(in the rows, 128 means zero)
Known rows, with every way that one mark hangs from another
{q853 q950 q959}: [135 119 152  92 107 110 120 132 132 129  64 103 109 121  92 104 157 137
 130  97 140 191 128 116 124 138 169 143 138 113 130 133 130 130]
{q470 {q371 q825}}: [ 94 119 104 111 131 122 166 103 125 122 109 101 126  95 118 124 129 105
 111 116 112  98  86 152 108 116 122 117  99 140 124 132 154 146]
{q950 {q334 q943} q853}: [144 118 166 125 123 142 184 173 146 119  90 149 157 137 133 142 109 149
 124 169 105  85 146 115 168 107 146 125 123 163 165 135 124 147]
{q959 {q825 q371}}: [109 134 132  59  98 125  97  98 116 145  85 145  99 113 149 113 129 121
 102 116 119 160 125 158 130 120 131 133  70 150 148 121 133 125]
{q371 {q825 {q525 {q818 {q481 q943}}}}}: [124 141 109 140 130 165 185 156 127 162 115  87 147  80 136 108 145 100
 133 108  74  83 137 143 129 110 185 115  42 133 106  91 143 111]
{q818 {q481 {q943 {q630 {q853 q959}}}}}: [141 126 150 176 140 134 157 166 162 100 176 105 105 105 152  48 168  79
 166 122 107 148 141 132 140 170 143 129 122 137  93 143 116 102]
{q334 {q943 q481} q950}: [146 122 153 198 103 131 151 133  99 142 116 111 108  86 125 106 144 155
 187 135 126 149 136 139 116 120 140 125 111 100 156 137 115 133]
{q525 {q818 {q481 q943}}}: [144 138 131 143 150 159 192 159 125 148 140 126 123 101 165  93 133  89
 156 129  89  85 140 114 168 146 157 123  93 132 120 111 125 109]
{q943 q481}: [125 111 136 161 114 110 117 116 109 145 108 119 111 108 152 126 141 138
 138 138 127 145 114 126 101 133 137 113 114 117 155 127 108 116]
{q853 {q950 q334}}: [164 123 136  92 122 126 101 147 149 131  84 131 120 156  99 114 137 145
 102 137 135 112 128 113 160 119 180 131 131 158 163  90 129 136]
{q481 {q943 {q630 q853}}}: [133 144 130 199 158 123 134 159 152  92 193 126 113 117 148  87 157 104
 160 138 102 107 137 108 158 129 104 121 108 171 114 125 109 125]
{q630 {q943 q334 q481}}: [136 115 115 152 144  99 120 120  84 150 122 102  79  96 144 120 149 160
 168 169 112 136 107 120 104 141 111  88 126 117 184 152 101 124]
{q371 q825}: [120 114 127 134 123 132 151 123 130 131 104  99 130 103 113 128 132 131
 113 110 125 122 122 131 103 108 116 123  98 145 128 104 154 128]
{q481 q818 q943}: [100 140 153 164 157  98 197 151 130 120 153 145 146 145 127 108 161 138
 128 122 109  80 143 124 200 106 140 141 119 151 136 104 120 161]
{q334 q943}: [122 130 148 151 121 137 181 147 121 128 130 119 125 120 124 126 125 130
 144 140 113 129 129 131 149 126 121 145 117 128 119 134 132 136]
{q943 q334 q481}: [138  96 109 169 122 126 113  97  93 145 120 103  95  98 135 123 165 167
 132 163 129 133 123 129 110 137 120  99 135  96 173 134 112 116]
{q853 {q950 {q334 q943}}}: [160 124 153 118 111 136 150 165 142 132  87 120 119 143  96 108 137 143
 116 147 126 105 127 116 184 113 179 155 125 159 158 101 135 142]
{q630 {q943 q334 {q481 q818}}}: [123 118 128 167 152  73 135 124  84 153 138 107  84 134 138 101 181 175
 150 166 118 129 103 117 150 132 115 107 143 123 172 121 109 135]
{q818 {q481 {q943 q334 {q630 q853}}}}: [155 117  96 212 167 163 154 142 144 100 203 112  87  99 158  49 173 103
 166 165 103  86 140 129 151 164 111 119 124 141 123 130 119 101]
{q943 {q334 q950} {q481 q818} q630}: [194 114 110 231 132 117  80 119 106 125 172  85  89 148 119  80 196 172
 142 149 142 120 150 123 134 115 151  96 181 102 173 118 118 134]
{q371 {q825 {q525 {q818 q481}}}}: [144 139 100 122 113 163 138 140 129 171 101  78 135 100 138 114 139  92
 117 115 100 120 117 136 102 116 183 116  68 106  93  95 158  94]
{q818 {q481 {q943 q334 q630}}}: [177 112  94 196 151 166 158 148 129 108 180 107 106 126 131  70 152 111
 151 159 105  55 149 137 157 146 148 113 128 141 150 137 116 117]
{q943 q481 {q630 {q853 q959}}}: [141 114 154 185 114  92  72 138 132 112 144  85  77 108 158  91 177 120
 146 129 122 218 110 111  98 162 122 107 143 114 111 156 108  98]
{q950 q334 {q853 q630 q959}}: [164 106 191  76 111 115  89 178 174 101  51 136 159 159 109 133 150 140
 137 142 139 165 155 107 120 118 157 137 176 122 163 174 134 133]
{q470 {q371 {q825 {q525 q818}}}}: [ 96 154  84  94 124 127 130 124 115 149 109  75 137  96 133 141 134  99
  96 114  78 107  88 155 114  98 153 102  80 112 103 129 156 135]
{q853 q630 {q950 q334} q959}: [177 112 175  60 104 112  65 168 164 113  40 106 130 171  69 106 176 130
 139 124 158 180 135 110 141 122 181 168 173 115 149 134 138 129]
{q818 {q481 q943}}: [126 129 135 151 140 154 203 145 134 130 143 138 139 111 142  89 134 100
 163 127 114  80 145 140 146 141 160 133  92 139 134 111 119 123]
{q818 {q481 {q943 {q630 {q853 q950}}}}}: [168 137 128 197 158 142 145 162 162 107 145 120 100 119 148  31 168  75
 180 133 117 116 126 106 153 166 162 136  79 174 119  90 119 101]
{q525 {q818 {q481 q943}} {q825 q371}}: [149 148 113  94 124 144 172 135 112 132 123 134 136  91 169  60 133  76
 142 117  83  88 127 106 178 122 209 121  66 121 100 107 128 106]
{q481 {q943 {q334 {q950 {q853 q959}}}}}: [144 112 143 141 137 141 196 129 117 106  97 128 134  57  94 102 164 191
 177 115 100 134 204 132 125 114 150  90 143  97 181 177 115 158]
{q943 q630}: [171 129 120 164 124 130  92 148 140 106 157 109 114 165 125 118 126 112
 125 136 130 118 128 122 127 131 136 110 140 148 127 139 123 124]
{q959 {q825 q371 {q525 {q818 q481}}}}: [127 157 103  52  88 156  86 126 120 184  80 116 110 111 180  98 128  90
  96 121  96 157 118 170 131 123 208 126  40 119 115  98 138  91]
{q959 {q825 {q525 q818}}}: [127 140 116  74 115 144 106 146 117 164  81 112 109 104 143 164 114 109
  95 133  90 146 142 141 138 108 148 132  57 122 115 135 134 124]
{q825 q371 {q525 {q818 {q481 q943}}}}: [111 174 102 116 111 144 121 136 115 157 130 127 147 108 178  75 149 100
 135 113  79 112 130 143 157 114 225 104  76 125 126  99 122 104]
{q525 {q818 q481}}: [164 132 123 122 138 167 140 143 124 161 123 107 111 118 172 100 126  87
 130 129 114 122 118 118 138 157 156 129 107 108 100 110 143  88]
{q818 {q481 {q943 q334}}}: [135 110 104 164 149 171 206 123 119 133 149 123 119  88 126  78 156 128
 145 147 112  64 153 142 158 146 146 130 117 118 154 125 120 119]
{q959 q825}: [126 113 135  85 116 136 141 132 130 140  84 132 106 104 129 141 110 118
 111 127 123 135 143 145 132 127 110 145  76 142 136 134 133 130]

Rows
[167 106 117 220 140 101  94 121 105 126 163  91  90 169 138 100 191 158
 114 171 135 117 116 112 153 133 131  94 175 122 166 122 114 129] : {q943 q334 {q481 q818} q630}
[115 132 158 158 141  51 131 142 103 152 132 120 109 152 157 107 155 139
 156 141 120 149  92 110 139 128 138 114 116 141 156 107 106 137] : {q630 {q943 {q481 q818}}}
[119 133 107 135 174 111 125 128 119 128 164 117  78  87 144  91 156 147
 166 163 106 146 109 119 129 149  68 109 131 126 130 136 124 113] : {q630 q853 {q943 q334}}
[158 126 147 147 127 103  71 150 154 102 117  89  80 131 121  74 177 109
 144 115 135 212 119  98 119 156 143 129 139 135 100 129 124 105] : {q943 {q630 {q853 q950 q959}}}
[132 170  93  94  91 147  69 123 115 172 125 117 133 130 183  84 141 101
 109 118 105 153  99 146 127 126 224 110  98  98 112  98 134  89] : {q825 q371 {q525 {q818 q481}}}
[113 120 172 201 120  94 181 140 104 147 129 113 115 141 149 112 167 149
 136 149 122 134 111 122 172 121 142 141 124 125 136 102 119 139] : {q334 {q943 {q481 q818}}}
[151 112 117 203 135 113 115  98  90 148 146 106  99 116 120  94 197 194
 146 143 138 142 147 135 136 117 140 107 170  74 173 110 120 132] : {q943 {q334 q950} {q481 q818}}
[148 139 145 204 134 129 132 165 147 101 177 104 102 129 154  88 146 105
 157 155 111 137 120 119 147 142  93 134 124 144  91 135 130 116] : {q334 {q943 {q630 q853}}}
[141 131 131 112 144 125  96 139 164 130 107 132 106 130 129  96 156 135
 114 144 128 139 121 110 157 135 149 140 124 150 134  84 125 117] : {q630 {q853 {q950 q334}}}
[137 113 160 161 119 118 128 150 134 141  89 115  92 108 142  92 166 149
 145 165 116 154 103 101 161 139 148 142 100 144 160  89 113 113] : {q630 {q853 {q950 {q334 {q943 q481}}}}}
[173 112  92 124 154 174 215 142 105 133 137 112 115  71 137  78 143  91
 141 150  82  50 159 102 181 134 164 124  94  91 107 139 126 112] : {q525 {q818 {q481 {q943 q334}}} q825}
[163 119 147 213 125  81  94 138 124 123 156 104 106 189 148 106 171 131
 114 147 136 126 103 109 141 130 152 107 140 144 143 110 113 129] : {q943 {q481 q818} q630}
[121 136 146 152 145  73  99 136 119 147  93 117  71  97 166  86 159 126
 192 141 120 194  82  93  95 154 124 112  71 150 155 103 102 102] : {q630 {q853 q950} {q943 q481}}
[165 144 107  76 106 152 123 119 112 142 114 124 124 108 176  61 130  73
 119 116 106 125 108 106 143 133 202 126  96 105  83 106 139  87] : {q525 {q818 q481} {q825 q371}}
[ 90 155 108  56  78 117  73 111 120 148  80 135 126 114 135 133 123 132
  89 119 113 169 126 175 120 103 176 126  56 134 144 125 129 132] : {q959 {q825 q371 q525}}
[108 123 124 170 166 115 193 127 112 123 164 126 127 121 112  97 187 168
 121 145 110  66 157 129 205 110 128 133 146 132 157 112 121 164] : {q481 q818 {q943 q334}}
[114 162 105  47  92 134  64 124 112 171  80 120 109 111 162 134 129 116
  83 117  91 164 124 151 139 105 180 117  53 130 132 112 134 114] : {q959 {q825 q371 {q525 q818}}}
[143 131 181 154 140  54  90 161 121 137 111 113 119 183 145 109 178 120
 193 148 145 161  87  99 129 123 124 141 128 130 159 124 121 127] : {q853 {q630 {q943 {q481 q818}}}}
[165 117 204 138 102 135 148 171 144 107  57 120 154 113  98 106 159 141
 217 122 142 200 173 119  98 114 138 150 150  79 137 184 142 140] : {q334 q943 {q950 {q853 q630 q959}}}
[207 129 117 152 144 158 180 181 137 104 158 107 126 119 145  72 120  46
 140 140  83  51 144  91 172 133 179 119  81 138  89 132 126 112] : {q525 {q818 {q481 {q943 q630}}} q825}
[113 147  78 106 124 157 151 125 121 159 104  71 135  95 153 107 129  72
 109 120  84  94  75 166 105 124 188 113  68 102  88 119 163 112] : {q470 {q371 {q825 {q525 {q818 q481}}}}}
[170 132  99 220 165 149 121 137 134  91 207 111  91  79 115  63 184 149
 177 145 109  99 178 130 144 128  99  95 143 129 138 139 113 127] : {q481 {q943 {q334 q950} {q630 q853}}}
[153 119 169 205 107 133 163 136 110 140  83 134 132  87 145 124 134 163
 202 140 121 150 149 116  96 116 148  99  99 115 177 147 113 134] : {q334 {q943 q481} {q950 q853}}
[163 104 122 188 129 141 126  97  99 137  88 125 115  80 131 114 156 191
 179 153 128 142 162 120  78 122 140  74 134  88 204 150 110 129] : {q943 {q334 {q950 q853}} q481}
[131 143 102 115 114 142 114 141 124 156 101  75 138 103 124 151 140 124
 104 112  91 133 129 129 108  93 149 106  78 122 102 103 153 116] : {q371 {q825 {q525 q818}}}
[176 132 111 224 163 128 151 149 121  99 197 106 116 141  95  76 191 164
 148 137 117  68 181 127 187 101 145 111 171 133 155 121 119 161] : {q481 q818 {q943 {q334 q950} q630}}
[119 124 152  21  79 107  96 108 121 143  20 123  83 103 112  94 157 133
  99  83 132 225 122 141 130 133 179 150  78 139 154 116 137 124] : {q853 q950 {q959 {q825 q371}}}
[207 108  95 217 116 141  60 115 103 123 156  87  77 119 108  97 171 167
 165 155 137 125 150 128  97 129 142  77 153 103 176 150 113 115] : {q943 {q334 q950} q481 q630}
[178 139 172 127 146 109 101 169 145 111  80 148 154 140 125 115 132 130
 239 134 136 161 150 104  75 117 128 113 115 128 167 157 133 131] : {q334 {q950 {q853 {q630 q943}}}}
[195 132 156 207 120 149 151 168 141  95 123 128 138 135 121 106 118 136
 184 145 122 115 167 118 120 109 152 104 121 137 147 153 129 143] : {q334 {q943 q630} {q950 q853}}
[181  97  97 203 121 129  74 120 107 120 141  88  79 132 133 113 160 153
 128 169 127 116 123 117 112 139 127  88 150 122 171 145 107 115] : {q943 q334 q481 q630}
[170 129 128 191 138 156 160 166 147 109 167 117 128 146 141  77 133  83
 158 135 111  66 145 130 147 142 160 122 105 163 134 124 117 117] : {q818 {q481 {q943 q630}}}
[165 118 106 190 153 145 145 148 124  93 178 111 107 127 105 100 157 137
 135 157 102  60 158 123 165 123 122 104 141 153 158 152 116 143] : {q481 {q943 q334 q630}}
[144 125 150 236 119 116 121 152 130 118 161  98  82 111 175  93 156 114
 172 168 114 162 102 112 124 147 105 123 106 140 118 134 110 105] : {q334 {q943 q481 {q630 q853}}}
[132 118 155  82 128 108 103 149 161 125  87 115 101 114 114  89 173 144
 111 123 124 190 132 112 150 138 158 145 152 123 120 113 124 117] : {q630 {q853 {q950 q334} q959}}
[128 114 190  36  83 110  84 130 146 118   4 145 130 120 137 120 155 121
 140 115 134 230 142 135  94 117 142 148  92 130 167 167 141 122] : {q950 {q853 q630 {q959 {q825 q371}}}}
[146 125 116 204 162 116 152 147 122  92 192 111 115 160 116  91 186 151
 117 151 107  56 156 116 204 109 130 117 161 153 152 127 122 156] : {q481 q818 {q943 q334 q630}}
[ 96 113 175  88 124  66 123 140 110 155  81 109  54  56 166 118 145 118
 166 131  98 244  99 138  99 165  76 131  55 129 134 166 109 108] : {q630 {q853 {q959 q825}} {q943 q481}}
[137 106 158 156 101 127 144 156 116 143 109 113 117 119 132 130 136 155
 123 170 111 109 115 133 158 118 157 129 128 137 167 125 108 132] : {q950 {q334 {q943 q481}}}
[135 128 166 215 112 102 169 133 102 147 135 111 117 127 129  95 176 167
 170 129 133 144 134 131 156 110 156 133 124 106 145 110 124 147] : {q334 {q943 {q481 q818}} q950}
[161 137 103 132 150 129 122 132 100 132 152 114  94  93 103 104 140 171
 184 144 118 127 152 135 112 125 116  99 141 108 162 143 123 135] : {q630 {q943 {q334 q950}}}
[190 123 118 212 158 156 151 147 135  86 149 133 129 110 108  93 152 170
 182 148 107  70 198 112 128 105 140  72 135 148 190 162 111 152] : {q481 {q943 {q334 {q950 q853}} q630}}
[116 172 100  86  94 121  49 124 109 154 120 114 133 134 164 122 144 133
 105 116  95 158 109 135 136 101 192  97 114 113 121 112 127 112] : {q825 q371 {q525 q818}}
[144 126 145 154 126 110  88 149 150  98 159  96  94 121 139  96 165 112
 131 121 122 197 122 121 126 158 111 121 152 125  80 157 125 107] : {q943 {q630 {q853 q959}}}
[156 114 155  66 105 110 103 152 145 125  69 109 116 138  77 111 153 149
  99 114 136 159 137 121 158 130 200 143 161 128 154 122 131 135] : {q853 {q950 q334} q959}
